Each row was made from one path, in order. Every step used is in the known rows, and no mark comes twice. Write each row's path.
(in the rows, 128 means zero)
Known rows:
S C D: [ 84, 140, 122, 100, 122, 116, 129, 115, 116, 130, 132, 126, 114, 107, 137,
 138, 139, 135, 129, 135, 145,  99, 116, 106, 129, 133, 104, 126, 120, 127,
 156, 137, 121, 113, 126, 138, 171, 135, 112]
A S: [153, 115, 168, 135, 144, 121, 137, 116, 116,  98, 138, 139, 109, 128, 131,
 122, 117, 141, 126, 108, 141, 124, 140, 137, 115, 110, 135, 126, 140,  93,
  91, 138, 132, 121, 135, 116, 107, 112, 153]
C D: [138, 128, 125, 110, 124, 119, 129, 126, 123, 108, 160, 128, 112, 125, 127,
 130, 124, 137, 121, 120, 149, 129, 100, 128, 135, 138, 116, 140, 117, 107,
 151, 115, 105, 116, 136, 122, 154, 133, 144]
A S Q D H: [116, 124, 162, 132, 148, 121, 129, 141, 130, 132,  96, 136, 116, 121, 131,
 123, 121, 122, 104, 121, 120, 121, 164, 136, 147, 112, 134, 112, 150, 118,
 100, 142, 154, 136, 127, 133,  60, 128, 131]
Q D C S A: [110, 124,  98, 123, 134, 145, 116, 103, 155, 150, 120, 109, 175, 148, 131,
 109, 135, 122, 134, 113, 120, 147,  93, 112, 123, 140, 156, 106, 139, 168,
 151, 118, 129, 124, 150, 133, 121, 137, 118]
C D A S T: [129, 145, 122,  87, 131, 125, 137, 120, 124, 102, 172, 136,  57, 110, 141,
 142, 116, 128, 110, 130, 149, 117,  96, 163, 144, 141, 125, 123,  95, 132,
 125, 112, 131, 131,  92, 137, 115, 132, 124]
D Q: [160, 123, 126, 187, 142, 126, 121, 157, 111, 134,  87, 145, 138, 143,  99,
 137, 140, 144, 130, 102, 118, 135, 164, 133, 122, 106, 135, 138, 118, 115,
 127, 139, 120, 124, 134, 124, 111, 125, 139]
Q D H S: [136, 119, 134, 130, 143, 136, 125, 131, 147, 134, 144, 116, 169, 100, 130,
 129, 144, 113, 115, 149, 116, 136, 142, 122, 138, 123, 142, 144, 183, 113,
 139, 130, 150, 161, 135,  91, 122, 129, 133]
A S C D: [121, 133, 158,  95, 146, 130, 134, 103, 118, 108, 143, 130,  80, 118, 147,
 132, 121, 134, 125, 125, 153, 105, 117, 121, 128, 138, 118, 110, 133, 122,
 114, 142, 133, 110, 120, 141, 111, 120, 117]
T S A: [203, 124,  99, 136, 102, 127, 136, 122, 124, 121,  82, 127, 155, 158, 122,
 123, 139, 145, 136, 123, 118, 128, 136, 134, 114, 101, 110, 125,  97, 132,
 125, 146,  96, 101, 141, 127, 198, 109, 145]
Q D: [106, 123, 133, 140, 133, 125, 126, 122, 140, 135, 135, 120, 188, 102, 120,
 119, 115, 131, 145, 114, 131, 109,  99, 113, 144, 122, 143, 135, 171,  89,
 143, 109, 141, 126, 141, 103, 159, 137, 150]
S C: [ 85, 132, 137, 126, 121, 104, 129, 119, 110, 144, 109, 133, 150, 101, 126,
 133, 142, 142, 146, 129, 131,  93, 147, 103, 115, 102, 106, 132, 126, 111,
 137, 148, 132, 123, 129, 132, 172, 128, 119]
T S C D: [133, 145, 114, 123, 103, 139, 134, 103, 114, 115, 124, 131, 121, 133, 121,
 139, 116, 134, 143, 149, 136, 105, 111, 111, 125, 127, 105, 123, 104, 140,
 138, 145, 106, 105, 123, 133, 202, 126, 124]
C S: [160, 111, 132, 135, 136, 145, 126, 117, 120, 105, 161, 125, 135, 158, 111,
 109, 127, 135, 139, 127, 142, 135, 109, 113,  84, 124, 136, 138, 114, 118,
 129, 130,  99, 107, 143, 126, 145, 106, 137]
D C: [111, 122, 124, 155, 109, 105, 123, 120, 123, 138, 119, 147, 154, 124, 122,
 127, 143, 139, 123, 110, 124, 160, 155, 123, 112,  98, 136, 127, 114, 150,
 121, 126, 124, 145, 147, 111, 124, 150, 137]
T S Q: [158, 133, 119, 165,  93, 115, 133, 145, 110, 129,  91, 148, 149, 156, 108,
 128, 111, 133, 142, 131, 113, 123, 157, 130, 128, 103, 113, 133, 106, 116,
 111, 138, 104, 108, 136, 131, 170, 121, 143]
T S C D H: [137, 142, 111, 120, 111, 142, 131, 100, 116, 115, 110, 129, 117, 132, 125,
 145, 136, 130, 128, 162, 131, 118, 141, 113, 127, 105, 102, 125, 100, 152,
 140, 154, 113, 121, 115, 129, 174, 128, 122]
Q D C S: [ 92, 125, 115, 137, 134, 151, 117,  97, 149, 140, 143, 118, 174, 137, 120,
 113, 117, 120, 137, 119, 127, 146,  96, 106, 126, 139, 163, 116, 152, 154,
 142, 108, 130, 130, 149, 119, 116, 144, 130]
Q D H S A: [156, 117, 117, 114, 142, 134, 126, 133, 151, 147, 117, 106, 172, 114, 143,
 124, 159, 113, 113, 144, 111, 135, 141, 133, 138, 124, 134, 135, 170, 128,
 148, 134, 144, 153, 133, 104, 134, 125, 125]
A S Q: [139, 124, 167, 138, 134, 107, 133, 147, 113, 124, 106, 147,  96, 139, 129,
 121, 112, 131, 120, 109, 127, 116, 166, 140, 125, 116, 125, 119, 131, 103,
  88, 140, 133, 116, 133, 145,  86, 112, 139]
T S: [184, 121, 123, 161, 102, 128, 137, 119, 114, 105, 118, 142, 156, 140, 104,
 128, 111, 143, 146, 130, 128, 124, 128, 125, 117,  97, 122, 139, 115, 110,
 114, 134, 105, 114, 137, 108, 192, 117, 161]
H D C S A: [161,  98, 128, 129, 116, 127, 116, 117, 131, 129, 141,  96, 108, 180, 132,
 120, 183, 129, 135, 135, 137, 213, 125, 138, 117, 144, 131, 129, 118, 155,
 134, 112,  98, 130, 160, 132,  75, 129, 131]
T S Q D A: [126, 141, 104, 153, 100, 128, 131, 145, 130, 140,  88, 136, 160, 140, 110,
 128,  96, 123, 141, 133, 106, 114, 122, 133, 146, 123, 123, 129, 113, 134,
 123, 119, 125, 119, 115, 132, 169, 133, 135]

Which path is each row?
[100, 144, 115, 127, 139, 128, 122, 128, 116, 140, 111, 130, 100, 125, 125,
 145, 144, 135, 131, 128, 135, 110, 134, 109, 131, 135, 110, 121, 108, 142,
 158, 145, 121, 111, 114, 148, 139, 132, 100] => S C D Q
[ 77, 139, 113, 139, 115, 108, 125, 169, 136, 163,  88, 133, 154, 116, 125,
 124, 115, 120, 133, 117, 106, 108, 131, 130, 153, 135, 125, 131, 128, 123,
 138, 108, 145, 137, 117, 139, 132, 147, 123] => S Q D A
[125, 139, 121,  95, 116, 130, 134, 132, 125, 135, 180, 118,  93, 109, 155,
 140, 136, 119, 138, 157, 125, 118, 119, 125, 115, 165, 109, 142, 126, 141,
 144, 130, 123, 134, 110, 129, 165, 120,  96] => H S C D A
[105, 129, 138, 110, 132, 124, 137, 127, 121, 121, 120, 131, 102, 100, 143,
 138, 127, 138, 128, 125, 135, 111, 132, 138, 115, 113, 118, 123,  98, 139,
 103, 136, 151, 147,  91, 140, 102, 129, 120] => D A S C
[115, 117, 117, 145, 120, 137, 116, 106, 128, 126, 142, 135, 136, 157, 117,
 117, 138, 132, 128, 120, 129, 173, 131, 113,  90, 116, 148, 120, 103, 172,
 122, 128, 111, 131, 147, 132, 105, 131, 125] => D C S
[136, 134, 124,  94, 136, 130, 135, 130, 131,  94, 164, 126,  73, 121, 146,
 136, 112, 134, 112, 121, 151, 135,  89, 152, 135, 151, 121, 127,  99, 137,
 130, 112, 123, 130, 102, 132, 106, 134, 134] => C D A S
[134, 121, 140, 123, 134, 125, 137, 137, 125, 108, 131, 135, 105, 112, 135,
 131, 117, 138, 123, 114, 138, 128, 126, 153, 116, 119, 128, 132, 104, 125,
  99, 122, 142, 144, 101, 125,  96, 126, 145] => D A S
[120, 130, 159,  93, 152, 133, 132, 100, 121, 109, 130, 128,  71, 114, 146,
 139, 138, 130, 103, 138, 147, 116, 149, 123, 128, 115, 115, 109, 125, 139,
 114, 158, 140, 133, 114, 139,  86, 125, 113] => A S C D H
[115, 129, 163, 132, 143, 121, 131, 141, 127, 130, 107, 137, 119, 127, 134,
 116, 101, 123, 125, 109, 124, 109, 143, 135, 143, 132, 138, 112, 155, 104,
 101, 127, 146, 116, 137, 137,  88, 123, 137] => A S Q D
[124, 136, 151, 118, 160, 137, 130, 114, 116, 114, 122, 131,  65, 131, 137,
 141, 125, 135, 120, 120, 141, 110, 132, 123, 127, 137, 125, 105, 124, 133,
 117, 151, 135, 111, 115, 150,  82, 122, 111] => A S C D Q
[186, 113, 105, 112, 135, 143, 126, 120, 131, 121, 123, 107, 134, 174, 127,
 105, 155, 137, 134, 116, 132, 129, 115, 125,  86, 126, 125, 124,  95, 142,
 140, 143,  94, 102, 148, 149, 155,  97, 121] => C S A
[161, 132, 122, 106, 127, 123, 126, 150, 127, 121, 150, 129,  88, 132, 142,
 141, 152, 116,  89, 159, 126, 149, 157, 141, 134, 144, 110, 144, 123, 133,
 147, 135, 118, 148, 131, 123, 110, 129, 115] => C D H S Q
[166, 131, 142, 133, 115, 110, 137, 128, 111, 136, 195, 144, 110, 109, 130,
 134, 135, 118, 144, 149, 118, 110, 153, 150, 122, 131, 131, 151, 158,  89,
 109, 124, 126, 130, 131, 105, 184, 101, 122] => H S T
[125, 151,  99, 117, 102, 140, 135, 109, 118, 117, 121, 129, 115, 125, 122,
 145, 121, 133, 142, 150, 133, 112, 102, 121, 125, 127, 104, 126,  90, 154,
 138, 136, 113, 116, 106, 141, 190, 132, 121] => T S C D A
[169, 124, 126, 101, 131, 131, 128, 134, 130, 105, 168, 124,  94, 125, 140,
 141, 155, 121,  95, 158, 136, 156, 139, 136, 125, 139, 115, 147, 125, 134,
 150, 132, 113, 150, 128, 110, 124, 125, 129] => C D H S
[132, 131, 126, 131, 113, 120, 130, 174, 134, 155, 147, 126, 140, 122, 140,
 124, 119, 106, 139, 140, 100, 124, 138, 138, 134, 170, 127, 149, 156, 118,
 126, 113, 136, 141, 127, 123, 147, 122, 113] => H S Q D A
[155, 137, 111, 140, 142, 133, 121, 147, 121, 119, 124, 133,  97, 150, 115,
 141, 130, 137, 112, 110, 136, 140, 121, 138, 137, 142, 128, 130, 108, 123,
 155, 125, 107, 114, 130, 129, 117, 133, 133] => C D Q
[ 97, 132, 155, 138, 137, 120, 126, 134, 133, 140, 104, 139, 118, 137, 135,
 117, 108, 119, 117, 106, 118, 129, 147, 134, 143, 129, 146, 104, 151, 129,
  98, 130, 149, 129, 137, 140,  67, 137, 127] => A S Q D C
[110, 119, 128, 138, 143, 126, 124, 124, 143, 134, 112, 122, 181,  99, 121,
 128, 138, 122, 119, 135, 127, 130, 136, 118, 149,  96, 137, 137, 171, 110,
 143, 125, 150, 157, 131, 100, 121, 142, 144] => Q D H
[ 75, 136, 130, 110, 144, 137, 131, 117, 143, 133, 125, 117, 149,  95, 141,
 130, 107, 124, 140, 123, 130, 103,  90, 126, 145, 136, 139, 120, 148, 128,
 126, 118, 166, 138, 104, 127, 120, 143, 125] => Q D A S C
[ 92, 132, 126, 145, 126, 108, 122, 161, 132, 161,  74, 131, 163, 114, 122,
 127, 139, 118, 108, 132, 106, 118, 166, 123, 155, 109, 123, 131, 148, 119,
 142, 132, 146, 143, 135, 130, 114, 145, 123] => S Q D H
[103, 133, 111, 131, 129, 147, 122, 142, 136, 142, 126, 119, 138, 156, 116,
 112, 113, 117, 139, 127, 118, 123, 108, 121, 117, 149, 139, 127, 117, 142,
 136, 117, 123, 113, 128, 154, 118, 126, 115] => C S Q D A
[139, 126, 137, 138, 118, 118, 129, 165, 134, 156, 151, 128, 150, 126, 137,
 119, 119, 111, 142, 138, 102, 121, 145, 130, 133, 167, 131, 146, 172, 104,
 129, 119, 132, 127, 145, 119, 146, 117, 119] => H S Q D
[122, 126, 122, 136, 136, 149, 117, 135, 135, 141, 116, 119, 137, 158, 117,
 114, 136, 117, 120, 140, 120, 133, 136, 114, 117, 129, 138, 125, 130, 143,
 139, 134, 123, 121, 136, 147,  98, 121, 112] => C S Q D H
[101, 138, 132, 114, 139, 133, 133, 115, 139, 133, 145, 128, 132,  89, 128,
 129, 103, 119, 132, 122, 129,  96,  93, 147, 156, 125, 152, 121, 150, 114,
 116, 104, 167, 144, 100, 121, 121, 138, 131] => Q D A S T
[143,  98, 146, 143, 115, 133, 116, 114, 125, 120, 167, 107, 110, 166, 123,
 125, 164, 128, 141, 138, 143, 212, 123, 133, 117, 142, 137, 140, 130, 137,
 125, 105, 103, 137, 159, 122,  71, 135, 141] => H D C S
[103, 129, 135, 123, 143, 137, 132, 126, 146, 126, 136, 118, 145,  99, 136,
 124, 101, 126, 133, 113, 132, 116,  91, 137, 146, 138, 148, 125, 152, 114,
 123, 104, 158, 145, 112, 115, 112, 140, 142] => Q D A S
[ 89, 127, 114, 130, 129, 130, 129, 139, 143, 138, 129, 120, 178,  95, 126,
 126, 110, 128, 142, 117, 126, 114,  86, 128, 144, 133, 139, 138, 146, 115,
 145, 101, 151, 147, 117, 112, 148, 146, 145] => Q D A
[107, 125, 114, 149, 112, 129, 115, 127, 123, 145, 116, 143, 128, 169, 116,
 118, 138, 126, 123, 121, 118, 168, 152, 117,  99, 122, 140, 116,  95, 181,
 122, 134, 108, 127, 147, 144,  88, 135, 108] => D C S Q
